Each row was made from one small tree. The marks that hang from a mark follow it in brackets, in the order of their numbers. Every link used is in the known rows. Write each row's tree.
Known rows
K_179{K_113{K_61 K_194 K_394{K_283}}}: +1.40 -2.20 -1.52 -4.55 -0.90 +2.42 -5.56 -1.53 -3.17 +0.67 -2.97 -1.64 +2.10 -3.93 -2.37 +3.86 +0.45 +0.98 +2.18 +0.46 -0.85 +2.49 +4.82 +0.81 -1.14 -1.82 -4.48 +0.41 +0.24 -0.08 +0.52 +2.18
K_25{K_142 K_194{K_113{K_61{K_735{K_601}} K_394{K_283}}}}: +5.55 -3.01 +3.17 -0.83 -2.85 +0.96 -3.97 -0.40 -1.26 +5.20 +1.79 +3.51 +0.50 -0.78 -1.50 +1.21 +1.08 +2.14 -3.07 -5.91 +2.22 +5.85 +3.07 +3.37 +0.85 -1.02 -5.37 +7.58 +1.69 +2.57 +0.49 +1.72
K_735{K_61 K_394{K_113{K_194{K_25}}}}: +0.77 +1.28 -0.51 -0.99 -1.20 +0.56 -2.14 +1.37 -0.68 -4.40 +2.46 +2.71 -0.90 -0.76 -2.43 +0.28 +3.56 +0.89 +1.96 +1.40 -2.09 +2.95 +4.30 +2.76 -0.32 -4.03 -6.31 -2.20 -1.16 +0.61 +4.11 -0.87
K_394{K_283}: +0.78 -1.97 +1.75 -0.30 -1.88 +0.34 -0.68 -1.84 -0.70 +0.69 +1.65 -1.84 +1.12 -3.28 +0.37 +0.39 -0.34 +1.11 -1.20 -2.82 -1.59 -0.08 +0.73 +0.56 -1.99 -0.24 -2.13 -0.91 +1.97 -0.66 +0.57 +0.22
K_179{K_113{K_61 K_194 K_394{K_283 K_735{K_601}}}}: +0.65 -2.36 +1.49 -5.39 -1.73 +1.48 -3.17 -2.06 -3.09 +1.98 -2.13 -0.85 +2.15 -3.13 -3.40 +3.12 +2.03 +1.10 +2.72 +0.22 -0.26 +2.78 +6.19 +1.75 -2.80 -1.17 -4.07 +1.40 -0.39 +0.12 +0.75 +2.19
K_437{K_113{K_61{K_735} K_194{K_25{K_142}} K_394{K_283}}}: +1.54 -3.28 -3.22 -0.84 -0.10 +1.85 -5.91 +0.37 -2.42 +0.51 +1.12 -2.60 +2.88 +0.71 -2.95 +5.39 -1.74 +2.34 -0.73 +1.12 +1.17 +3.11 +3.54 +5.32 -2.15 -3.33 -4.74 +1.59 +0.55 -1.38 -1.05 +5.01
K_394{K_283 K_735{K_61{K_113{K_194{K_25}}} K_601}}: -0.88 -1.83 +3.61 -1.40 -3.41 -0.16 +2.05 -2.61 -1.29 +1.77 +7.18 +0.68 +0.95 -2.45 -3.22 +0.51 +3.59 +2.60 +0.01 -0.40 +0.02 +1.60 +3.75 +3.58 -5.78 -1.31 -2.88 +0.94 +2.22 +0.70 +1.00 +1.30
K_437{K_113}: +1.50 +0.55 -1.55 +0.11 -0.64 -0.83 -1.11 +0.43 -1.37 +1.55 -0.60 -2.03 -0.63 +2.03 +0.02 +1.24 -2.08 +1.18 -0.41 -0.86 +1.07 -0.37 +1.26 +2.76 -1.77 -0.09 +0.03 -2.23 -1.04 -2.62 +0.32 -0.51
K_283{K_394{K_113{K_194{K_25}} K_735{K_61}}}: -0.43 -1.49 +1.63 -2.80 -0.59 +0.30 -3.60 +0.06 -1.53 +1.37 +2.64 +0.90 +2.33 +0.44 -1.21 +2.08 +2.63 +0.44 +3.71 +3.81 -0.11 +2.66 +2.92 +3.12 -3.38 -1.74 -2.68 +2.83 -0.80 +1.26 +2.45 -1.96
K_601{K_735{K_61{K_113} K_394}}: +1.93 +0.39 -1.97 +2.76 -1.23 +2.92 -0.28 +2.83 -1.41 -1.18 +5.19 +4.89 -3.03 +0.05 -1.15 -0.98 +0.40 -0.13 -1.10 -1.61 -4.01 +2.50 +1.32 +1.24 -1.68 +0.86 -3.72 -0.89 -0.30 +1.51 +0.18 +2.02
K_61{K_113{K_194{K_25} K_394} K_735{K_601}}: +0.47 -2.79 -2.46 -0.86 +1.25 +2.70 -0.37 +0.61 +0.32 +1.42 +6.96 +2.61 -0.86 +1.44 -3.92 +4.09 +0.87 -0.22 -1.95 +3.73 +1.81 +3.08 -0.30 +3.55 -1.47 -0.29 -2.20 +0.96 -0.01 -0.84 -2.12 +8.21
K_601{K_735{K_61 K_394}}: +0.83 +1.09 -1.02 +2.92 -0.62 +1.53 +0.69 +2.49 -1.40 -2.96 +2.81 +4.45 -3.20 +0.40 -2.15 -1.60 +0.47 +0.42 -0.54 -2.31 -4.36 +1.35 +1.84 +0.26 -0.87 +0.10 -3.90 -1.06 -1.01 +2.12 +0.60 +1.62
K_194{K_25{K_142} K_113{K_61{K_735}}}: +3.38 -1.66 -1.01 +1.48 +0.22 -0.16 -1.81 -0.14 -1.52 +2.34 +1.15 -0.52 +4.89 +2.02 -0.62 -2.03 +0.60 +0.48 -0.46 +1.10 +2.99 +6.64 +1.99 +3.91 -2.08 -1.67 -3.62 +8.41 +2.47 +2.94 -3.75 +4.45
K_394{K_113{K_61} K_283 K_735}: +2.20 -4.23 +6.64 -2.84 -4.95 -0.38 -1.40 +1.13 -2.40 +5.08 +0.54 -1.23 +6.98 -5.32 +0.53 +0.71 +3.10 -0.10 +1.68 -1.86 -0.25 +2.93 +4.11 +1.48 -4.96 -1.14 -4.41 +2.17 +2.70 -1.10 +1.52 -0.40
K_61{K_113{K_194{K_25{K_142}}} K_735{K_394{K_283} K_601}}: +3.67 -1.53 -0.78 -2.55 -2.59 +3.51 -1.44 -0.17 +0.42 +0.23 +8.75 +1.18 -0.95 +2.40 -3.34 +1.56 +1.00 +1.17 -2.77 +0.14 -0.59 +4.70 +0.56 +6.76 -3.02 -0.73 -5.86 +0.93 +1.75 +0.09 -1.32 +6.30
K_61{K_113{K_394}}: +1.04 -3.04 -1.49 +0.57 +0.15 +3.39 -2.98 +1.74 -1.43 +3.00 +3.49 +1.39 +0.49 -1.18 +1.31 +2.59 -0.30 -1.34 -0.29 +1.49 +0.23 +1.99 +0.97 +0.87 +0.70 +0.48 -0.28 +0.27 -0.51 -1.23 +0.16 +0.83
K_394{K_113{K_61{K_735{K_601}} K_194{K_25}} K_283}: +2.10 -2.64 +2.30 -4.34 -2.36 +0.29 -2.54 -0.33 +0.25 +0.40 +1.99 -0.63 +3.61 -4.31 -4.35 +3.04 +2.15 +0.53 -0.09 +0.61 +1.38 +3.93 +1.53 +3.18 -5.21 -2.08 -6.64 +1.31 +2.79 -2.04 -0.47 +5.34
K_394{K_113 K_735{K_61}}: +1.11 -0.79 +4.24 -0.47 -3.27 -2.22 +1.49 +2.61 -2.14 +3.93 +1.04 +1.79 +3.41 -2.58 +0.53 -0.80 +4.04 +0.54 +1.86 -1.01 +1.33 +1.60 +4.78 +0.06 -3.27 -1.82 -3.67 +0.52 +0.35 +0.64 +2.35 -2.02
K_437{K_113{K_61}}: +0.91 +0.18 -2.16 -0.60 -1.02 +0.72 -3.32 +0.92 -1.51 +0.77 -1.66 -1.87 +0.01 +1.27 -0.95 +2.24 -1.42 +0.38 +0.91 +0.24 +1.48 +1.66 +0.55 +2.76 -2.37 -0.18 +0.10 -0.14 -0.56 -2.97 -0.70 +0.58
K_113{K_61 K_194{K_25{K_142}} K_394{K_283 K_735{K_601}}}: -1.67 -3.99 +2.66 -3.18 -0.52 +2.35 -4.31 -1.25 -1.61 -0.48 +1.58 -0.61 +4.40 -1.46 -4.79 +4.07 +3.01 +1.92 +1.94 +2.73 +0.84 +3.37 +5.96 +4.53 -1.49 -3.84 -4.37 +5.68 +0.35 +1.28 +0.85 +2.60
K_394{K_113{K_194} K_283 K_735{K_61 K_601}}: +1.19 -1.88 +6.85 -4.43 -5.23 -1.79 +1.37 -0.53 -1.58 +2.41 +2.67 +0.78 +1.87 -5.07 -3.12 +1.25 +4.85 +2.56 +0.21 -1.93 +1.29 +1.44 +6.35 +2.39 -6.25 -2.09 -6.03 -0.70 +1.14 -0.28 +2.55 -1.07
K_179{K_113{K_61 K_194}}: +1.78 +1.11 -2.18 -5.47 -1.32 +1.17 -3.87 -1.22 -1.39 +0.03 -3.90 -1.60 +1.07 -1.16 -2.45 +1.94 +0.79 +0.88 +2.75 +2.19 +0.51 +2.15 +2.53 +1.08 -1.71 -0.82 -2.69 +1.21 +0.40 +0.56 -1.09 +1.72
K_437{K_113{K_61{K_735} K_194 K_394{K_283}}}: +0.74 -3.47 -3.31 -1.32 -0.75 +3.10 -5.61 +0.80 -2.92 +0.29 -0.35 -1.59 +1.47 -1.19 -2.54 +5.95 -1.27 +1.45 -0.70 +1.30 +0.54 +2.04 +2.58 +3.67 -2.23 -2.01 -2.80 -1.18 -0.16 -2.68 -1.30 +4.86

Write each row's tree
+1.15 -1.07 +0.06 -5.74 -0.54 +2.88 -5.88 +1.15 +0.03 +0.67 +0.35 +1.53 -0.74 +0.40 -2.91 +4.19 +1.57 -1.68 +1.90 +3.06 +1.31 +4.45 -0.99 +2.88 -3.92 +0.78 -2.11 +3.13 -0.86 -1.13 -0.42 +1.17 : K_283{K_394{K_113{K_61{K_735{K_601}} K_194}}}
+0.42 -2.82 -0.33 +0.18 -0.73 -0.39 -3.28 -0.91 -3.49 +1.36 +2.07 -2.66 +3.03 +0.56 -1.61 +3.49 -0.35 +3.97 -0.13 +0.24 +0.81 +0.84 +7.03 +5.40 -2.00 -4.31 -4.68 +0.12 -0.58 -0.11 +2.03 +0.18 : K_437{K_113{K_194{K_25{K_142}} K_394{K_283 K_735{K_61}}}}
-1.49 -4.11 +1.25 -0.15 -0.18 +0.64 -2.74 -1.35 -2.55 -0.21 +3.42 -0.63 +4.52 -1.98 -2.08 +2.89 +2.32 +3.48 +0.53 +1.34 -0.46 +0.95 +7.31 +3.24 -0.13 -5.45 -5.75 +3.06 +0.67 +3.10 +2.19 +0.76 : K_113{K_194{K_25{K_142}} K_394{K_283 K_735{K_61}}}
+2.77 -0.50 +0.72 +0.23 -2.69 +1.43 -1.28 +2.12 -1.77 -2.16 +2.98 +3.01 -1.00 -3.08 -2.16 +0.06 +1.04 +1.30 -0.96 -2.85 -4.50 +1.74 +4.10 +1.39 -2.80 -1.02 -7.43 -2.06 -0.08 +1.02 +1.42 +1.39 : K_601{K_735{K_61 K_394{K_113{K_194} K_283}}}
+0.96 -2.06 -2.06 +1.51 -1.01 +2.62 -1.61 +1.82 -2.29 +0.75 +4.44 +3.06 -1.21 -3.39 -1.93 +2.10 -0.34 +1.17 -2.17 -0.55 -2.12 +1.08 +2.73 +0.63 -2.74 +0.10 -4.13 -0.18 +0.75 +1.48 -1.02 +3.36 : K_601{K_735{K_61{K_113{K_194 K_394{K_283}}}}}
+1.35 -2.94 +6.95 -6.55 -5.28 -0.07 -1.25 -0.12 -0.97 +2.78 +0.54 -0.52 +4.20 -4.78 -3.10 +2.12 +4.33 +0.96 +1.57 -0.15 +1.20 +2.68 +4.97 +3.60 -6.12 -1.28 -4.82 +1.67 +1.73 -1.54 +1.30 +0.56 : K_394{K_113{K_61 K_194} K_283 K_735{K_601}}
+1.34 -1.19 +1.05 -3.52 -0.19 +2.30 -4.78 +1.42 -0.07 +2.07 +0.95 +2.08 -0.96 +0.86 -1.99 +2.81 +1.38 -2.53 +1.92 +0.85 +1.07 +5.03 -1.48 +1.95 -4.45 +2.03 -1.49 +3.39 -0.81 -1.80 +0.01 +0.79 : K_283{K_394{K_113{K_61{K_735{K_601}}}}}
+2.30 -2.71 +2.26 -5.13 -3.78 +1.42 -5.25 +0.54 -0.92 +0.90 -1.00 -2.01 +3.95 -6.21 -1.48 +3.31 +1.78 +0.63 +0.67 +0.62 +0.54 +2.61 +2.91 +2.27 -3.62 -1.82 -5.40 +0.14 +2.46 -2.05 +0.62 +0.68 : K_394{K_113{K_61 K_194} K_283}
-0.41 +0.09 -2.19 -3.17 -0.06 +1.99 -5.13 -0.44 +0.48 -2.64 -0.45 -1.61 +2.86 +1.02 -3.59 +2.79 +1.28 +1.47 +2.18 +5.08 +1.59 +3.19 +1.37 +3.85 -0.09 -3.23 -2.88 +5.46 +1.27 +1.82 -1.57 +2.24 : K_113{K_61 K_194{K_25{K_142}}}
+2.86 -1.76 +1.11 -0.79 -1.47 +1.74 -2.59 +1.46 -0.53 -1.78 +2.46 +1.37 +2.02 -1.80 -2.64 +0.47 +0.04 +0.17 +0.34 -0.52 -4.65 +2.51 +2.96 +3.23 -2.06 -1.09 -6.62 +0.51 +0.48 +0.18 +0.51 +3.74 : K_601{K_735{K_394{K_113{K_61 K_194{K_25}} K_283}}}
+2.27 -3.86 -0.89 -1.42 -0.44 +3.02 -2.15 +0.28 -0.35 +2.58 +7.60 +1.07 +0.33 +0.48 -3.47 +4.13 +0.43 +0.93 -3.42 +0.90 +1.74 +3.99 +1.25 +4.68 -2.68 -0.82 -5.05 +2.23 +1.50 -0.36 -1.88 +7.30 : K_61{K_113{K_194{K_25{K_142}} K_394{K_283}} K_735{K_601}}
+2.63 -4.44 +0.72 +1.47 +0.59 +0.99 -2.72 -1.24 -2.53 +2.78 +2.26 +0.30 +3.95 -0.37 -1.81 +0.13 +0.72 +0.52 -1.40 -1.14 +2.28 +7.21 +4.04 +3.94 -2.31 -1.94 -4.96 +7.63 +1.42 +1.84 -2.22 +5.21 : K_194{K_25{K_142} K_113{K_61{K_735{K_601}} K_394{K_283}}}
+5.46 -1.99 +2.28 -0.15 -1.40 -0.41 -3.90 +0.13 -1.09 +4.96 +0.47 +2.64 +1.34 +0.40 +1.29 +0.21 +0.47 +2.34 -1.97 -4.71 +1.59 +3.57 +4.12 +2.93 +4.32 -1.60 -4.15 +6.26 +0.36 +3.03 +2.30 -2.03 : K_25{K_142 K_194{K_113{K_394}}}
+3.32 -1.00 +0.36 +1.52 +0.78 -1.66 -0.61 -1.28 -1.31 +2.43 +0.92 -1.56 +3.96 +2.10 +1.24 -2.84 -0.11 +1.49 -0.61 +0.17 +2.33 +4.09 +3.65 +4.20 -0.53 -1.98 -3.04 +6.23 +0.79 +2.96 -1.15 +0.06 : K_194{K_25{K_142} K_113}
-1.97 -2.68 +3.39 +0.32 +1.11 +0.16 +1.26 +0.16 -1.52 +1.78 +0.95 +2.35 +0.35 +0.06 -1.41 +1.19 +1.90 -0.31 +0.75 +0.03 +0.20 +0.43 +3.84 +0.29 +0.26 -0.56 -0.14 +1.13 -2.44 -0.02 +1.81 +0.31 : K_113{K_394{K_735{K_601}}}
-1.98 -0.62 +0.53 -2.43 -0.15 +1.84 -1.91 -1.57 -0.71 +0.58 +5.90 +2.23 -1.57 +2.52 -2.68 +2.06 +2.86 +0.56 +2.73 +4.06 +0.20 +2.76 +0.72 +4.14 -4.20 +0.21 +0.24 +3.75 -0.95 +1.38 +1.13 -0.88 : K_283{K_394{K_735{K_61{K_113{K_194{K_25}}} K_601}}}
-0.80 +0.28 -0.43 +0.35 -0.48 +1.77 +0.26 +0.62 -0.98 +0.44 +4.87 +5.04 -5.49 -0.91 -3.55 +1.88 +2.55 -0.18 -0.70 -0.55 +2.16 +2.98 +1.34 +0.53 -2.34 +0.34 -1.17 -0.64 -1.31 -1.22 +0.98 -0.01 : K_735{K_61{K_113{K_394}} K_601}
+3.38 -0.34 +0.64 -0.90 -1.26 +1.27 -1.10 +3.11 -0.20 -1.09 +0.96 +2.45 -0.02 -0.05 -1.47 -0.26 -0.03 -0.12 -0.08 -0.31 -3.55 +1.22 +2.91 +2.06 -0.62 +0.11 -5.29 -0.98 -1.21 +0.49 +0.80 +2.13 : K_601{K_735{K_394{K_113{K_194}}}}
+0.67 +0.24 -3.41 -3.17 -1.21 +1.48 -4.67 +0.18 -1.25 -0.79 -2.38 -2.54 +0.33 +1.10 -1.89 +3.98 -0.53 +1.36 +1.12 +3.14 +1.73 +0.90 +1.45 +4.03 -2.05 -0.93 -0.36 -0.68 -0.80 -2.16 -1.20 +1.12 : K_437{K_113{K_61 K_194}}
+2.18 -3.52 -3.78 +0.00 +0.59 +3.46 -3.38 +2.00 -0.99 +2.45 +5.86 +0.89 +2.58 +1.19 -1.31 +3.92 -0.17 +0.24 -2.11 +3.64 +1.51 +3.39 +0.85 +3.90 +0.05 -1.71 -4.11 +2.76 +1.12 +1.16 -2.56 +6.93 : K_61{K_113{K_194{K_25{K_142}} K_394} K_735}
+0.85 +0.07 +3.35 -1.88 -1.78 +1.45 +0.56 -1.83 +0.38 -2.81 +3.26 +1.65 -3.70 +0.26 -2.97 -0.59 +1.48 +0.39 -0.64 -4.01 -3.16 +2.04 +1.53 +3.21 -1.79 +0.29 -3.16 -2.21 -1.22 -1.49 +3.00 -0.13 : K_735{K_394{K_283} K_601}
+2.58 -1.84 +1.93 -4.09 -3.47 +3.02 -5.37 +0.93 -1.04 -2.33 +0.34 -0.21 +2.00 -3.17 -1.27 +1.73 +2.28 +0.04 +1.34 -0.51 -3.04 +3.35 +3.62 +3.24 -1.08 -2.26 -6.15 -1.56 +0.31 -1.35 +2.67 -0.08 : K_735{K_394{K_113{K_61 K_194} K_283}}
+2.16 -1.90 -1.08 -2.18 -1.98 +3.20 -0.33 -0.80 +0.95 -0.90 +8.82 +1.66 -1.18 +1.27 -3.83 +1.67 +1.43 +0.77 -2.10 +1.45 -1.51 +4.11 -0.30 +6.03 -3.22 -0.37 -4.57 -0.87 +1.49 -0.67 -1.04 +7.47 : K_61{K_113{K_194{K_25}} K_735{K_394{K_283} K_601}}
+0.50 -5.09 +0.37 -2.04 -2.00 +3.74 -3.44 +0.32 -2.12 +3.16 +4.53 -0.35 +3.46 -2.92 +0.71 +3.73 +1.25 +0.82 -0.10 +2.67 -0.31 +0.84 +3.86 +2.87 -0.85 -0.88 -1.96 +0.44 +0.74 -0.09 +0.50 +1.53 : K_61{K_113{K_194 K_394{K_283 K_735}}}
-1.46 -0.63 -0.97 -0.96 -0.33 +1.90 -0.77 -1.42 -0.66 -1.38 +6.33 +3.14 -3.88 -2.16 -4.93 +3.04 +2.75 +1.52 -0.50 +1.32 +1.43 +2.75 +2.47 +2.65 -2.96 -1.56 -3.11 -0.24 +0.05 -0.94 +1.20 +1.59 : K_735{K_61{K_113{K_194{K_25} K_394{K_283}}} K_601}
+2.76 -1.76 -0.61 -2.96 +0.26 -0.09 -4.30 -2.45 -2.37 +1.57 -0.41 -3.02 +3.03 -1.26 -1.94 +2.45 -0.63 +2.84 +0.94 -0.72 -0.61 +1.84 +6.28 +2.48 -0.18 -2.83 -6.48 +1.20 +0.20 +1.20 +1.59 +1.40 : K_179{K_113{K_194{K_25{K_142}} K_394{K_283}}}
+1.64 -3.17 +8.19 -4.01 -5.03 -0.93 +0.23 +0.30 -1.33 +4.49 +1.34 +0.02 +3.98 -4.42 -2.09 +0.73 +3.75 -0.12 +1.25 -2.72 +0.95 +3.31 +4.14 +2.18 -6.42 -0.07 -3.98 +2.11 +1.64 -2.40 +1.68 -0.17 : K_394{K_113{K_61} K_283 K_735{K_601}}
+3.76 -2.27 +3.11 -3.67 -2.63 -1.08 -3.56 -0.43 -0.50 +1.90 +1.37 -3.30 +5.21 -3.51 -0.91 +1.96 +0.69 +2.23 -0.60 -0.81 +0.72 +1.86 +4.45 +3.84 -2.69 -3.11 -7.47 +0.83 +2.30 -0.56 +2.02 -0.01 : K_394{K_113{K_194{K_25{K_142}}} K_283}
+6.47 -0.17 +2.31 -1.55 -3.11 +0.53 -3.17 +0.06 +0.08 +3.14 +1.78 +4.12 -0.82 +2.43 -1.44 -1.19 +1.75 +1.58 -2.13 -5.14 +1.41 +6.35 +1.88 +4.66 +1.51 -0.50 -4.82 +7.21 +1.30 +3.09 +0.59 +0.90 : K_25{K_142 K_194{K_113{K_61{K_735{K_394 K_601}}}}}
+1.24 +0.56 +0.35 +0.08 -0.25 +1.04 +2.37 +0.59 +0.68 -1.79 +3.35 +3.41 -3.58 +3.20 -3.25 -0.87 +1.21 -0.54 -1.79 -1.81 -1.17 +2.63 -0.95 +1.83 -1.46 +0.67 -2.47 -1.08 -0.99 -0.29 -0.54 +4.92 : K_61{K_735{K_394 K_601}}
+2.29 -2.51 +2.85 -3.37 -1.99 -1.08 -2.46 -1.04 -0.12 +0.83 +1.59 -2.73 +4.64 -4.65 -1.27 +2.09 +0.99 +1.62 +0.03 +0.67 -0.04 +0.98 +3.11 +2.92 -2.77 -2.71 -6.02 -0.83 +2.14 -1.46 +1.89 +1.04 : K_394{K_113{K_194{K_25}} K_283}
-0.17 -0.80 -3.45 -3.26 -1.22 +4.46 -4.16 +1.33 -0.12 -4.00 +0.12 +1.29 +0.53 +0.49 -3.38 +2.75 +2.09 +0.10 +1.14 +4.02 -1.01 +3.18 -0.05 +2.50 -0.17 -1.59 -2.64 +0.98 +0.43 +1.06 -2.33 +5.93 : K_113{K_61{K_735{K_394}} K_194}
+1.06 -1.51 +4.89 -3.82 -1.07 +0.01 -1.57 +0.57 -0.64 +4.08 +1.47 +1.45 +0.71 +1.68 -0.46 +1.10 +2.31 -1.22 +2.41 +0.51 +0.71 +2.81 +1.11 +2.68 -4.29 +1.37 -0.80 +2.89 -2.02 -0.64 +2.36 -3.00 : K_283{K_394{K_113 K_735{K_601}}}
-1.55 -4.37 +4.59 +0.12 -0.34 +0.47 +0.80 -1.15 -1.68 +2.32 +2.32 +1.01 +1.41 -2.21 -1.21 +1.49 +1.64 +0.50 -0.27 -2.18 -0.75 +0.39 +4.47 +0.80 -1.19 -0.75 -1.70 +0.43 -0.90 -0.35 +2.24 +0.47 : K_113{K_394{K_283 K_735{K_601}}}
-0.06 -2.79 -2.52 -1.31 +0.61 +1.56 -3.75 -0.85 -1.75 -0.51 +1.48 -1.14 +0.66 +0.26 -5.05 +5.53 -0.83 +1.83 -0.35 +1.88 +1.30 +2.66 +2.42 +4.94 -2.91 -2.36 -3.08 -0.21 -0.50 -3.06 -0.95 +6.08 : K_437{K_113{K_61{K_735{K_601}} K_194{K_25} K_394{K_283}}}
+2.16 -2.22 +0.06 -2.16 -0.55 +1.56 -2.18 -1.05 -2.54 +2.86 -0.53 +0.44 +0.33 -2.40 -3.12 +2.11 +0.31 -0.26 +0.37 -3.22 -0.13 +4.20 +2.65 -0.05 -3.30 +0.45 -4.55 +0.83 +0.32 -1.13 -0.68 +5.03 : K_179{K_113{K_61{K_735{K_601}} K_394{K_283}}}
